Known rows, with every way that one mark hangs from another
(J F H K): [ 0.53 -0.54  0.60  0.16 -3.63 -1.48  3.33  0.27 -5.34  0.37  0.96 -3.12
  0.62 -2.25 -0.28 -0.46  0.93 -0.14]
(K B J): [-0.75  0.73 -0.56 -0.74  0.81 -0.70 -0.17 -0.11  0.71  0.98 -1.50 -0.81
 -0.32  0.20 -0.75  0.21 -0.21 -0.46]
(S B): [-0.48 -0.86 -0.40 -0.60  2.19 -0.54 -0.44  0.18  2.22 -0.91 -0.19 -0.35
 -1.07 -0.02  0.05 -0.04 -0.23  1.41]
(N (J (F V) (H P) K)): [-0.67 -0.11  1.10 -1.15 -2.40 -3.12  4.85  0.15 -8.15  2.23 -0.26 -3.01
 -0.05 -2.14 -0.16 -1.43  1.22 -3.67]
(J F (H P) (K B)): [-1.59 -0.74  0.12 -0.83 -2.02 -1.79  4.28 -0.07 -3.72  1.25  0.07 -2.16
  0.98 -2.07 -1.34 -0.09  1.31 -2.57]
(K B): [-0.70 -0.20  0.41 -0.57  0.68  0.02 -0.21 -0.14  2.25  0.32 -0.63 -0.13
  0.39 -0.45 -0.79  0.25  0.17 -0.32]
(P (H J)): [-0.25  1.55  0.31 -0.42  0.50 -0.67 -1.31 -0.30 -3.42  0.13 -0.79 -0.51
  0.47  0.40 -0.06  0.40 -0.25 -0.50]
(K (B S) J): [-0.57 -0.03 -1.21 -0.26  1.18 -0.60 -1.17  0.27  2.16  0.88 -1.15 -1.37
 -0.77 -0.46 -0.89  0.45 -0.42  0.09]
(F V): [-0.36  0.36  1.46 -0.24 -1.07 -1.25  0.88  0.06 -0.33  0.83 -0.36 -1.33
 -0.20 -0.71 -0.19 -0.79  0.04 -0.75]
(H P): [-1.48  0.16 -0.80 -0.34  0.99 -0.20  1.14 -0.23 -0.54  0.63 -0.26  1.05
 -0.02  0.62 -0.25  0.41  0.22 -1.74]
(J (F V) (H P) (K (B S))): [-1.72 -1.15  0.96 -0.61 -2.56 -2.93  4.20  0.43 -2.42  2.04  0.06 -4.09
  0.38 -3.51 -1.67 -0.61  1.16 -2.55]
(J F (H P) K): [-0.92 -0.49 -0.14 -0.30 -2.68 -1.70  4.50  0.04 -6.01  0.99  0.77 -2.01
  0.59 -1.64 -0.52 -0.12  1.19 -2.04]
(K B (J F H)): [-0.96 -0.35 -0.68 -0.27 -1.88 -1.55  0.66  0.37 -3.03  1.31 -0.73 -2.98
  0.61 -0.98 -1.26  0.41  0.47 -1.05]
(H (J (F V) (K (B S))) P): [-1.83 -0.24  2.89 -1.31 -2.13 -2.75  4.35  0.29 -4.19  2.30 -0.42 -3.28
  0.30 -2.29 -1.44  0.12  0.09 -2.82]
(N (J F H (K B))): [ 0.49 -0.78  0.85 -1.11 -1.74 -1.57  2.59  0.16 -4.97  1.14 -0.38 -2.81
  0.54 -2.46 -0.53 -0.77  1.09 -1.46]
(P (H (J F))): [-0.27  0.48  1.47 -0.58 -0.79 -1.50 -0.13  0.17 -6.20  0.35 -0.28 -1.80
  0.83 -0.30 -0.21  0.58  0.22 -0.47]
(P (H (J F (K B)))): [-0.25  0.76  2.49 -1.49 -1.27 -2.15  2.25 -0.13 -5.50  0.67 -0.70 -2.90
  0.83 -1.80 -0.77  0.17  0.68 -0.49]
(P (H (J (F V) (K (B S))))): [-0.42  0.32  3.25 -1.25 -1.95 -3.40  2.21  0.33 -4.39  1.40 -0.75 -4.78
  0.23 -3.27 -1.06 -0.51  0.50 -0.67]
(V F): [-1.05  0.11 -0.09 -0.88 -0.52  0.87  1.68 -0.12  0.45  0.45 -0.13 -0.97
 -0.36 -0.14  0.20  0.36 -0.14 -0.02]
(K (B S) (J (F V) H)): [-1.15 -0.83  0.13 -0.03 -2.39 -2.77  0.66  0.78 -2.04  1.99 -0.84 -4.85
 -0.01 -2.37 -1.60 -0.33  0.29 -1.27]

Rows
[-0.62 -1.16  0.11 -0.43 -0.14 -1.51 -0.05  0.67 -0.58  1.04 -0.63 -2.57
 -0.42 -1.16 -1.06  0.66  0.02  0.06] | (K (B S) (J F))
[ 0.13 -0.51 -1.06  0.13 -1.20 -0.59  1.14  0.11  1.27  0.25  0.11 -2.43
  0.23 -2.67 -1.06 -0.34  0.43 -0.11] | (J H (K (B S)))
[-2.78  0.06  0.06 -0.84 -1.93 -3.11  2.62  0.25 -3.90  2.73 -1.41 -3.26
  0.45 -1.10 -1.71 -0.08  0.74 -3.51] | (K B (J (F V) (H P)))
[-1.69 -0.11  1.13 -0.62 -0.88 -0.94  2.17  0.11 -6.03  1.25  0.02 -0.23
  0.84  0.56 -0.57  1.18 -0.20 -2.77] | (H (J F) P)
[-2.05  0.27 -0.27 -0.32 -2.33 -3.18  2.83  0.32 -6.25  2.44 -0.64 -3.17
  0.04 -0.67 -0.92 -0.30  0.54 -3.13] | (K (J (F V) (H P)))
[-1.29 -0.14  1.26 -0.53 -3.61 -3.01  5.47  0.16 -6.20  1.82  0.38 -3.44
  0.38 -2.36 -0.71 -0.99  1.23 -2.73] | (J (F V) (H P) K)
[-0.94  0.40  1.85 -0.95 -1.99 -1.55  4.64 -0.10 -7.68  1.31  0.31 -1.21
  0.47 -0.49 -0.32  0.58  0.07 -2.27] | (H (J F K) P)
[ 0.32 -1.20  1.49 -0.85 -2.44 -2.74  2.58  0.63 -3.79  1.74 -0.36 -4.73
 -0.08 -3.86 -0.84 -1.36  0.96 -1.63] | (N (J (F V) H (K (B S))))
[-0.24 -0.46 -0.23 -0.94 -1.47 -1.88  3.85  0.04 -7.72  1.43  0.06 -1.67
  0.17 -1.38  0.00 -0.57  1.16 -2.88] | (N (J F (H P) K))
[ 0.07 -1.63  0.28  0.02 -2.64 -1.40  2.25  0.56 -1.59  0.59  0.62 -3.77
  0.54 -3.41 -1.27 -0.11  0.90 -0.15] | (J F H (K (B S)))
[-1.39 -1.49 -0.44 -0.38 -1.72 -1.61  3.33  0.33 -2.13  1.12  0.38 -2.76
  0.54 -2.77 -1.47  0.23  1.11 -1.92] | (J F (H P) (K (B S)))
[-0.81 -0.34  0.74 -0.79 -0.55 -1.63  0.92  0.35 -2.17  1.27 -0.96 -2.11
  0.01 -0.52 -0.92  0.50  0.25 -0.46] | (K B (J F))
[ 0.42  1.02  2.12 -0.92 -1.84 -2.21  2.46 -0.04 -7.85  0.38 -0.02 -2.80
  0.40 -1.37  0.04 -0.01  0.53 -0.01] | (P (H (J F K)))
[-1.65 -0.98 -0.75  0.11 -1.70 -1.06  1.96  0.25 -4.36  0.95  0.41 -1.05
  0.96 -0.57 -0.80  0.38  0.81 -2.43] | (J F (H P))
[-2.55 -0.68 -0.63 -0.40 -1.35 -3.02  1.64  0.59 -2.56  2.61 -1.09 -3.76
  0.00 -1.77 -1.85  0.15  0.52 -3.01] | (K (B S) (J (F V) (H P)))
[-1.32  0.78  3.20 -1.16 -2.95 -2.83  5.58  0.00 -7.86  2.14 -0.05 -2.65
  0.30 -1.19 -0.49 -0.16  0.14 -2.91] | (H (J (F V) K) P)
[-0.03 -0.06  1.82 -1.04 -0.83 -2.03  1.29  0.22 -4.10  0.57 -0.39 -3.45
  0.40 -2.47 -0.88  0.33  0.49  0.01] | (P (H (J F (K (B S)))))
[ 0.59  0.34 -0.57 -0.95 -0.33 -0.75  1.41 -0.27 -1.99  0.85 -0.87 -1.61
  0.23 -1.73 -0.35 -1.01  0.66 -1.46] | (N (J H (K B)))
[-2.32  0.79 -2.70 -0.45  0.53 -0.92  0.51 -0.28 -0.86  1.67 -1.57 -0.63
  0.30  0.32 -1.37  0.52  0.18 -2.77] | (K B (J (H P)))
[ 0.26 -0.22  3.31 -0.72 -3.38 -2.76  4.61  0.33 -4.68  1.09  0.45 -3.58
 -0.23 -2.51 -0.09 -1.19  0.83 -0.31] | (J (F V) K)
[ 0.70 -1.56  0.11 -0.71 -1.54 -1.51  1.65  0.51 -3.29  0.96  0.00 -3.36
  0.14 -3.13 -0.67 -0.55  0.85 -0.99] | (N (J F H (K (B S))))
[-2.42 -0.26 -1.42 -0.63 -0.78 -1.71  1.69  0.11 -3.74  1.88 -1.00 -1.93
  0.62 -0.38 -1.56  0.73  0.65 -2.83] | (K B (J F (H P)))
